Each row was made from one path, in order. Every step used is in the known rows, and no mark comes twice. Write each row's path.
(in the rows, 128 means zero)
Known rows
tozu -> pasu -> bofip -> gofisap -> giru -> rarot -> makem: [118 130  12 100 124 169 184 149 195  76 105 185  71 161 190 117 129 181
  80  30 121 146]
bofip -> gofisap -> giru: [130 114 104 187 115 154 147 148 143 150 125 181 118 103 183 118 119 157
 126  62 134 115]
giru -> rarot: [141 113  91  79 100 106 136 142 135 137 117 144 132 132 118 143 152 108
 109 124 101 154]
bofip -> pasu -> tozu -> rarot: [123  85  79  99 111  87 139 122  95 128 115 156 127 129  80 148 156 130
 142 101 134 149]
giru -> rarot -> makem: [141 131  61  80 157 116 155 150 187  85  98 137 112 150 142 117 144 145
  87  93 114 162]
gebo -> rarot -> giru -> gofisap -> bofip -> pasu -> tozu: [104  94 100 131 130 160 140 161  83 142 113 205 140  36 152 106 111 128
 120  71 113 157]
pasu -> bofip: [100 152 116 114 121 159 155 117 123  95 145 125  87 132 136 116 123 143
 130 136 166 133]
pasu -> bofip -> gofisap: [101 158 113 146 115 160 154 141 105 106 133 148  80  68 174 116 142 169
 118  92 173 120]
nemar -> giru -> gofisap -> bofip -> pasu -> tozu -> rarot: [107 117  72 107  87 150 146 193  86 178  98 179 114  84 116 135 134 133
 122  97 116 157]
rarot -> giru -> nemar: [129 119 133 133 102 167 150 155 171  98 139 161 149 152 138 111 101 122
  83 115 113 140]
bofip -> pasu: [126  97 104 131 111 119 100 103 129 117 152 107 141 156 119 136 102 113
 137  85 136 132]
makem -> rarot: [148 133 126  93 101 157 157 143 127 111 135 171 117 164 122 141 149 115
 147 117 123 134]
giru -> gofisap -> bofip: [107 161 118 128  92 179 142 190  75 192  99 161 116  67 188 111 107 142
 149 124 123 128]
tozu -> pasu: [122 119 102  98 100 145 123 117 128 129 123 142 123 165 126 147 120 132
 121 108  90 116]
makem -> rarot -> giru -> gofisap: [132 127 153 129  87 191 159 194 132  92 142 188 127  92 162 120 155 119
 108 121 129 145]
giru -> gofisap -> bofip -> pasu: [109 128  94 132  81 166 111 159  82 175 125 138 132  99 174 119  81 126
 158  81 130 131]
nemar -> giru -> gofisap: [115 150 151 141  89 186 128 186 138 147 129 123 117  87 136 114 131 128
  79 132 122 158]
giru -> nemar: [127 136 129 111  77 154 149 136 142 136 129 130 137 168 122 119 104 131
 112 117 119 149]
giru -> rarot -> gebo: [157 125  92 101 121 102 146 113 111 127  98 121 128 133 113 132 135 138
 117 134 121 125]
tozu -> rarot -> giru -> gofisap: [121 116 144 119  72 159 156 196 129 118 116 189 130  75 164 135 163 125
 106 139 116 139]
tozu -> pasu -> bofip: [ 97 144  92  86  96 173 148 106 123  92 140 135  84 164 132 134 117 143
 124 118 132 120]
makem -> rarot -> giru: [148 114 132 125 131 171 156 167 160  73 145 199 133 142 143 134 146 109
 112 116 116 121]

Write each row's path
[119 106  83 143 130 168 145 183  80 120 130 194 128  76 133 107 118 127
 131  69 144 148]  makem -> rarot -> giru -> gofisap -> bofip -> pasu -> tozu
[112 107  64 145 160 118 119 133  74 151 120 142 129  98 107 111  97 138
 147  75 143 137]  gofisap -> bofip -> pasu -> tozu
[103 101  83 169 149 146 123 172  83 134 126 161 136  48 135  96 101 138
 120  78 147 145]  rarot -> giru -> gofisap -> bofip -> pasu -> tozu
[113 139 110 116  80 185 161 221 100 172  93 221 124  59 202 126 128 133
 135 131 105 118]  tozu -> rarot -> giru -> gofisap -> bofip
[109 137  93 140  82 193 108 182 110 178 129 138 126 105 164 118  74 117
 122  82 118 138]  nemar -> giru -> gofisap -> bofip -> pasu
[160 109  75 126 120 120 161 112 134 137 105 148 130 159 128 122 116 140
 121 114 117 122]  gofisap -> giru -> rarot -> gebo
[163 143 126 113 125 147 166 115 103 101 112 144 116 159 117 131 134 142
 152 129 142 106]  makem -> rarot -> gebo
[145 124 130 106  79 191 173 168 167  85 144 196 140 180 134 123 119 114
  97 107 110 145]  makem -> rarot -> giru -> nemar
[112  85 113 133  93 134 143 177 104 106 129 174 135  66 124 126 157 128
 103 105 138 157]  bofip -> pasu -> tozu -> rarot -> giru -> gofisap
[119  88  91 150 160  95 112 104 100 111 140 111 133 113  76 117 123 134
 125  82 156 154]  bofip -> pasu -> tozu
[122 136  32 120 142 160 190 158 196  77 107 174  75 135 190 102 134 179
  84  45 147 156]  pasu -> bofip -> gofisap -> giru -> rarot -> makem
[102 115  81 151 130 135 123 154  58 163 117 138 126  63 121 104 104 146
 142  79 150 153]  giru -> gofisap -> bofip -> pasu -> tozu
[113 107  86 117  64 172 134 187 103 157 118 193 137  93 187 135 104 116
 147  88 111 124]  tozu -> rarot -> giru -> gofisap -> bofip -> pasu
[125  68  88 130 140 106 140 147 133  88 131 183 142 110 102 141 150 119
 107 101 127 137]  bofip -> pasu -> tozu -> rarot -> giru
[130 124 106 164  68 176 167 152 153 154 125 179 128 145 172 107  98 159
 108  60 123 139]  bofip -> gofisap -> giru -> nemar
[102 123  79 156 135 161 117 177  85 167 121 137 119  68 113 102  97 139
 107  79 139 159]  nemar -> giru -> gofisap -> bofip -> pasu -> tozu
[131 120 107 137  74 171 164 133 168 146 134 161 136 196 140 110  84 134
 116  96 114 146]  gofisap -> giru -> nemar
[120 112  41 102  66 164 167 141 146 131 124 200  90 139 171 138 137 147
 101  58 104 137]  tozu -> pasu -> bofip -> gofisap -> giru -> rarot
[110 139 138 111  97 204 158 197 102 170  97 232 133  39 217 115 111 124
 127 117  85 131]  gebo -> rarot -> giru -> gofisap -> bofip
[108 109  72 100  83 123 151 171  58 174  94 179 119  77 127 135 142 141
 156  97 130 153]  giru -> gofisap -> bofip -> pasu -> tozu -> rarot
[116 123 154 156 109 169 136 181 135 107 134 155 135  64 162 110 136 127
  91 129 132 139]  rarot -> giru -> gofisap
[118 119  76 130 116 146 107 132 103 164 128 141 135 139 156 129  71 118
 165  79 121 115]  gofisap -> bofip -> pasu
